What can hang from each mark
J_365: J_609
J_174: J_739
J_995: J_431 J_609
J_609: J_365 J_739 J_796 J_995
J_71: J_739 J_796
J_431: J_995
J_527: J_796
J_796: J_71 J_609
J_739: J_174

Known rows, with every way that one mark hangs from another
(J_431 J_995): [ 3.3 -4.5 -0.1  0.8 -3.4  6.8 -1.1 -0.2 -7.3  9.4  5.7 -0.9  2.9 -9.8
 -0.6 -0.8  0.2 20.4  2.2 -5.0 -3.7  0.1  9.4]
(J_71 J_739): [ 0.9  6.0  1.7 -2.7 -0.7  0.1 -1.6  4.9  0.6 -3.1 11.5  5.8 -2.7 11.4
  2.4 -0.4  1.5  4.0 -1.4 -5.5  3.3 -3.5 -3.0]
(J_995 J_609): [ 6.5 -4.9  6.1 -2.5  1.1 19.4 -3.9  4.3  4.5  2.4 -3.7  1.7 -1.8 -1.0
 -0.4 -0.7 -6.7  8.7  0.8  3.6  0.8 -1.6 -0.7]
(J_365 (J_609 J_739 J_796 J_995)): [  0.1 -13.3   9.7  -2.4  21.0   6.4   5.1  -9.8 -11.9 -15.0 -10.8  -0.6
  -0.4  -8.3   3.6  -2.9  -3.6  35.8  10.4   4.5  16.1  -9.8   9.1]
(J_365 J_609): [  0.3  -1.9   5.5  -2.1   7.2   7.8  -0.3   2.8   1.1 -12.7  -4.2   1.5
   4.4  -3.8  -0.3  -1.9  -2.7   8.3   3.0   6.7   2.9  -7.8  10.2]
(J_609 J_739): [ -5.3  -5.1  -1.6   1.0   4.1 -10.0   3.4   6.0  -3.6   8.8   1.0   3.8
  -3.0  -1.1   2.1  -0.1  -5.2  -0.1   1.1   3.0   8.1  -1.7   2.9]
(J_527 (J_796 J_71)): [ -2.0   1.4  -7.1  -1.8  -5.7 -14.6  -4.5  -5.6  11.0 -21.7  -6.8  -3.6
  -0.9   9.7   5.8  -3.2  -6.2  14.8  -4.2 -10.1  -2.4   6.1  -7.5]
(J_71 (J_739 J_174) (J_796 (J_609 J_995))): [ -1.1   6.2   5.8  -0.6  -2.6   2.4  -2.7  -4.8   5.4 -32.0  -5.2   1.8
  -7.1  19.0   0.4   2.2  -2.2  63.9   0.1 -21.3  -1.7   2.1 -13.5]
(J_365 (J_609 (J_739 J_174))): [ -8.0  -0.7   8.6   1.0   8.4  -1.5   4.6  21.6   4.3 -12.0   2.0   8.1
   4.3   2.4   2.6  -2.4 -10.6  39.4  -0.2   4.6   3.0  -8.8  12.7]
(J_796 (J_71 J_739) J_609): [  0.6   4.2  -6.0  -0.7  -3.0 -10.3  -8.9  -5.9   8.3 -21.3   5.0   5.2
 -11.5  20.2   4.0  -1.2  -2.2  15.1   2.8 -13.3  -4.6   1.2  -2.6]
(J_431 (J_995 (J_609 J_365 J_739 J_796))): [  8.5 -16.0  11.7  -3.9  10.0  27.7  -5.1   2.8 -12.3   9.1  -2.6   4.1
  -2.0 -19.7   1.8  -3.5  -8.0  40.7   7.6  13.3  15.5  -7.9  11.9]
(J_739 J_174): [-2.5  7.7  6.2  1.9 -1.7  2.5  1.9 13.4  6.5 -7.4  4.8  3.3  4.1  6.7
  0.3 -0.5 -1.3 33.8 -3.4 -5.7 -7.8  0.6  0.1]
(J_431 (J_995 (J_609 J_365))): [ 12.2  -5.7   7.4  -2.5   0.2  30.8 -10.9  -1.1  -6.6  10.0   1.6   1.9
   4.7 -18.5  -2.2  -2.2  -8.8  19.9   2.5   8.6   1.3  -3.6   7.6]
(J_995 J_431 (J_609 J_365 J_739)): [  3.4  -6.4   5.7  -2.3  10.6  13.5  -1.8  -0.7  -3.4  21.2   5.1   6.6
   7.9 -23.0   1.8  -1.6 -16.9  -5.0   0.7  12.7  10.8 -11.0   5.3]
(J_609 (J_796 J_71) J_995): [  3.8  -6.0   2.0  -1.4   6.3  -3.7  -2.9 -21.2  -3.2 -16.7  -4.0  -4.7
  -2.9   3.1   3.4  -3.6   3.8  44.2   6.4  -5.9   3.5   2.1  -5.5]
(J_796 J_71): [ -0.8   0.2  -6.2   0.4  -4.9 -14.7  -5.2  -3.1   5.8 -10.5   3.2   0.8
  -2.3   6.6   2.6  -2.6  -0.9  17.7   0.0  -2.0  -1.6   2.6  -3.2]
(J_174 J_739): [ 4.0  1.9 -0.7 -1.7  0.5 -2.6  2.6  4.7 -1.3  6.0 -2.3 -2.3 -5.7 10.6
  2.1 -1.1 -0.8 20.0 -4.3 -0.6  1.0  1.8  8.2]
(J_71 (J_739 J_174) (J_796 J_609)): [ -5.0   8.3   3.5  -1.9  -6.8  -1.8  -3.0   8.8  11.9 -36.5  -1.3   5.7
  -8.9  22.4   0.9   1.4  -0.2  58.6  -3.2 -14.6  -1.8  -0.7  -7.7]
(J_71 (J_796 (J_609 J_995))): [  0.2  -6.5  -1.3   0.6   0.5   0.0  -2.7 -24.4  -1.7 -21.4 -22.2  -7.2
  -8.2  -0.6  -2.3   2.8  -4.0  31.4   5.8 -11.7   2.1   4.7 -10.0]
(J_365 (J_609 J_739)): [-4.4 -7.7  3.7 -0.8 11.0 -4.2  2.8  7.8 -2.2 -6.0 -1.8  5.2  0.9 -5.3
  2.4 -1.8 -8.8  8.3  2.6  8.6 10.9 -9.5 12.9]
(J_995 (J_609 (J_796 (J_71 J_739)))): [  8.4  -3.1   6.3  -8.1   2.4  12.2  -8.2   2.4   9.2 -22.4   7.6   6.7
  -9.7  16.1   6.5  -5.0   3.0  44.9   2.2  -0.9   8.6  -6.0  -5.2]
(J_71 (J_796 (J_609 J_365 J_739))): [ -6.6  -7.2  -2.0  -0.1   1.6 -10.2  -4.3  -6.9  -2.1 -18.3 -17.5   2.7
 -11.0  -5.2  -0.7   0.9 -11.1  18.1   4.9   5.6  16.0  -0.7  -3.1]

Rows
[ -2.8   1.2   7.2   5.6  11.0   3.7  -2.6  -7.5  -6.0  -2.3  -9.6   1.8
  -0.4  -3.4   0.3   0.5 -17.8  33.5   2.4  -5.7  -1.5   2.1  -0.5] -> (J_796 (J_609 J_365 (J_739 J_174) J_995))
[  9.5  -1.9   6.2  -3.5   7.8  25.4  -5.2  -6.5  -0.3  11.7   3.4   2.7
  10.7 -21.5  -0.4  -1.4 -10.8  -2.9   0.2  10.3   2.2  -8.8   1.5] -> (J_995 J_431 (J_609 J_365))
[ -4.8  -8.8  -1.6  -1.1   4.9 -17.6   0.6  -0.4   0.3 -11.5   0.4   2.5
  -8.6   6.0   6.2  -4.8  -0.3  35.0   4.4   3.2  11.2  -2.0   0.6] -> (J_609 J_739 (J_796 J_71))
[ -3.2 -11.0  -3.4   1.7   7.2 -11.2   5.6 -25.2  -7.7  -6.0 -11.9  -4.0
  -1.4 -14.9   0.8   2.6 -11.4  27.1   8.7 -10.4   5.8  -2.9  -3.9] -> (J_71 (J_796 (J_609 J_739 (J_995 J_431))))
[  0.2  -8.2   1.0  -0.9  11.2 -10.1  -4.9 -18.2 -10.1  -8.5  -4.5  -0.1
  -3.4  -5.0   5.0  -5.0  -6.3  40.0   7.2   4.4  17.3  -1.0  -3.7] -> (J_609 J_365 J_739 (J_796 J_71) J_995)
[  4.3 -11.1  11.7  -4.5  12.9  21.0  -3.6   3.2  -4.4  -2.5  -8.3   5.2
  -5.7  -9.8   2.7  -3.4  -8.1  20.2   4.3  16.5  19.6  -7.1   2.4] -> (J_995 (J_609 J_365 J_739 J_796))
[ -5.2   1.6   6.4   0.0   4.7 -10.9  -3.0   9.2   3.8 -17.2   4.6   7.4
  -2.6   5.1   5.4  -6.3  -4.9  63.4  -0.6   6.1   8.8  -2.2  -0.2] -> (J_609 J_365 (J_739 J_174) (J_796 J_71))
[  5.2  -1.2   3.0   2.5   9.3  12.5  -8.1 -27.7  -7.2  -5.5 -16.8  -4.6
  -0.7  -9.0  -2.8   1.3 -10.2   0.8   6.8  -3.5  -1.5   3.0  -2.1] -> (J_796 (J_609 J_365 J_995))
[  1.3  -1.2   0.4  -2.4  -0.4  -0.6  -4.4 -19.8  -0.9 -26.8  -9.0  -1.1
 -11.0  11.7   0.4   2.8  -1.8  33.9   4.8 -17.5   6.3   0.7 -12.7] -> (J_71 J_739 (J_796 (J_609 J_995)))
[ -3.0  -4.1   0.5   2.6   8.4  -3.4  -4.6  -6.3  -5.2   0.1 -11.1   3.3
  -6.0  -6.9   0.9   0.2 -13.7  -7.2   5.1   5.9   6.4  -1.2   6.1] -> (J_796 (J_609 J_365 J_739))
[ -2.1  -3.2  10.6   0.7   3.2  11.1   1.5  23.1   7.0   5.4   3.5   7.6
  -1.6   3.8   1.8  -1.2 -14.5  35.4  -3.4   0.9   1.8  -3.5   1.7] -> (J_995 (J_609 (J_739 J_174)))
[  2.1   7.2   8.5  -2.3   3.2  -2.0  -3.1  -3.3   3.9 -25.9  10.8   3.8
  -1.4  22.8   6.6  -4.8   6.0  80.7   0.4 -16.6   0.0  -0.7  -9.8] -> (J_609 (J_796 (J_71 (J_739 J_174))) J_995)
[  3.6 -11.9  15.7  -2.3   5.4  24.4   2.0  20.8  -3.9   2.6   4.7   5.0
  -1.3  -5.6   3.3  -3.6  -5.9  76.5   2.6   0.7   2.3  -6.4  10.8] -> (J_431 (J_995 (J_609 (J_739 J_174) J_796)))
[ -5.1  10.4   5.1  -3.6  -9.2  -5.2  -0.2  15.5  10.4 -25.8   8.3   7.6
  -3.5  20.5   1.6  -0.4   4.6  58.9  -7.5 -10.5   5.1  -2.1 -12.4] -> (J_71 (J_739 J_174) J_796)
[ -1.3  -1.1  -8.0   0.3  -3.2 -11.2  -7.6 -12.0  12.0 -30.1 -17.0  -4.7
  -7.1  11.4   5.4  -1.7  -9.4  12.1  -0.9 -15.1  -9.9   7.4  -4.6] -> (J_527 (J_796 J_71 J_609))
[ -2.0   1.3  -2.2  -3.6  -5.1  -4.8  -4.4  -4.4   6.1 -31.2  -5.7   2.7
 -12.8  15.1   0.9   1.8   1.2  26.2   1.8  -9.6   6.2  -0.5  -8.4] -> (J_71 J_739 (J_796 J_609))
[  1.2   0.6  -4.2   1.7   1.3  -6.0 -13.2 -13.3   5.0 -16.9  -7.0   1.0
  -6.1   0.6   0.6  -2.0  -8.4   8.8   3.9   1.3  -3.8   3.3   0.3] -> (J_796 J_71 (J_609 J_365))
[-2.0 -5.3  5.4 -2.4 11.9  0.2 -0.3  0.5 -8.8 -3.2 -4.9  4.1 -3.6 -8.3
  2.6 -2.9 -2.1 15.5  4.7 12.6 19.1 -5.5  3.8] -> (J_609 J_365 J_739 J_796)
[  1.8  -7.1   9.7   1.2  -1.1  18.1   0.2  22.5  -0.5  13.6   9.5   6.1
   2.5  -4.8   1.3  -1.5 -14.6  55.8  -1.3  -3.5  -3.3  -3.1   9.2] -> (J_431 (J_995 (J_609 (J_739 J_174))))
[  0.1  -5.5   1.4   3.7  13.2   1.1  -4.3 -20.4 -12.3   2.9 -13.8  -0.7
  -3.9 -10.5   0.0   1.3 -17.0   3.0   7.8  -1.5   6.5   0.8  -0.1] -> (J_796 (J_609 J_365 J_739 J_995))
[ -3.0  -6.4  15.9  -1.0  18.4   8.4   7.0   3.8  -5.6 -18.9  -6.9   1.9
   3.7  -1.9   3.6  -3.4  -5.8  68.8   4.6  -0.7   8.2  -9.1   7.9] -> (J_365 (J_609 (J_739 J_174) J_796 J_995))
[  6.0  -5.3   5.8  -2.0  14.6  11.3   6.0 -23.0 -10.5   3.4  -2.2  -6.7
   8.3 -16.6   2.1  -1.0   4.0  23.2   6.3  -6.7   1.7  -6.3   0.1] -> (J_609 J_796 (J_995 J_431))
[  5.1  -8.7  11.4  -3.7  17.8  17.0   1.4 -15.4  -7.6 -22.4 -13.3  -4.9
   2.4  -7.3   1.0  -3.1   2.8  39.1   8.7   1.6   8.4  -7.5   6.7] -> (J_365 (J_609 J_796 J_995))
[ 11.6  -6.4  13.1  -6.2  13.4  32.2  -3.8  -8.7  -2.2   1.2  -2.8   1.2
   6.7 -23.1   1.4  -3.4  -3.6  16.4   3.3  12.7   7.3 -11.5   4.8] -> (J_995 J_431 (J_609 J_365 J_796))
[ -3.2  13.3   0.5  -0.8  -7.1 -14.0  -4.5  15.0  13.1 -19.2  19.7   9.8
  -1.1  24.8   5.2  -3.8  -0.2  50.3  -6.1 -12.5  -6.1   0.1  -6.6] -> (J_796 (J_71 (J_739 J_174)))
[ -2.8  11.0   6.0  -2.7  -4.9   1.4  -8.0   5.3   8.9 -34.8  -1.8   7.4
  -7.2  14.8  -0.2   0.1  -4.3  53.0  -2.7  -5.8   3.0  -1.3  -8.9] -> (J_71 (J_739 J_174) (J_796 (J_609 J_365)))
[  6.3  -8.7   4.0  -3.2  16.4   2.9   0.9 -24.6  -3.6 -20.6  -1.8  -3.6
  11.1 -14.9   4.6  -5.8   0.7  48.4   9.8  -1.3   2.9 -11.0   8.3] -> (J_365 (J_609 (J_796 J_71) (J_995 J_431)))
[  0.2   5.5  -7.3  -2.6  -4.1 -11.9  -9.1  -9.1  13.5 -33.9  -6.8   1.1
  -9.6  22.3   7.7  -1.9  -7.5  15.2  -2.2 -19.9  -5.9   4.2  -6.4] -> (J_527 (J_796 (J_71 J_739) J_609))
[ -4.4  -1.9  10.4   2.0  12.1   2.0   4.8   6.0  -3.5  -8.8  -1.9   3.9
   7.2  -1.4   2.2  -1.9 -12.1  49.7   1.4  -3.3   3.2  -6.0   7.7] -> (J_365 (J_609 (J_739 J_174) J_995))
[  0.7  -3.7   0.0   1.6  13.3  -2.1   2.5 -18.8 -16.0  22.6   2.9   1.0
  12.1 -24.5   1.7  -0.6 -13.4  -1.4   3.7   2.2   9.1  -6.1   1.7] -> (J_609 J_365 J_739 (J_995 J_431))
[ -6.8   5.7   6.8   2.4   3.3  -2.9  -0.4  14.7   0.1   2.7   5.3   8.4
   3.4  -1.1   1.4  -1.5 -11.9  25.9  -4.3   6.4   5.4  -2.4   1.7] -> (J_609 J_365 (J_739 J_174))
[  1.7   1.6   1.1  -5.6   1.1  -8.2  -4.9  -0.3   4.6 -22.7  10.3   5.0
  -8.3  18.3   6.5  -5.1   8.0  38.8   1.3  -5.4   8.0  -3.5  -4.7] -> (J_609 (J_796 (J_71 J_739)))
[  2.1  -6.5   6.6  -0.9  20.2   4.9   4.4 -21.0 -17.7  10.2  -1.6  -0.7
   8.4 -24.5   3.3  -2.4  -5.2  18.8   6.5   5.4  15.3  -8.9   2.2] -> (J_609 J_365 J_739 J_796 (J_995 J_431))
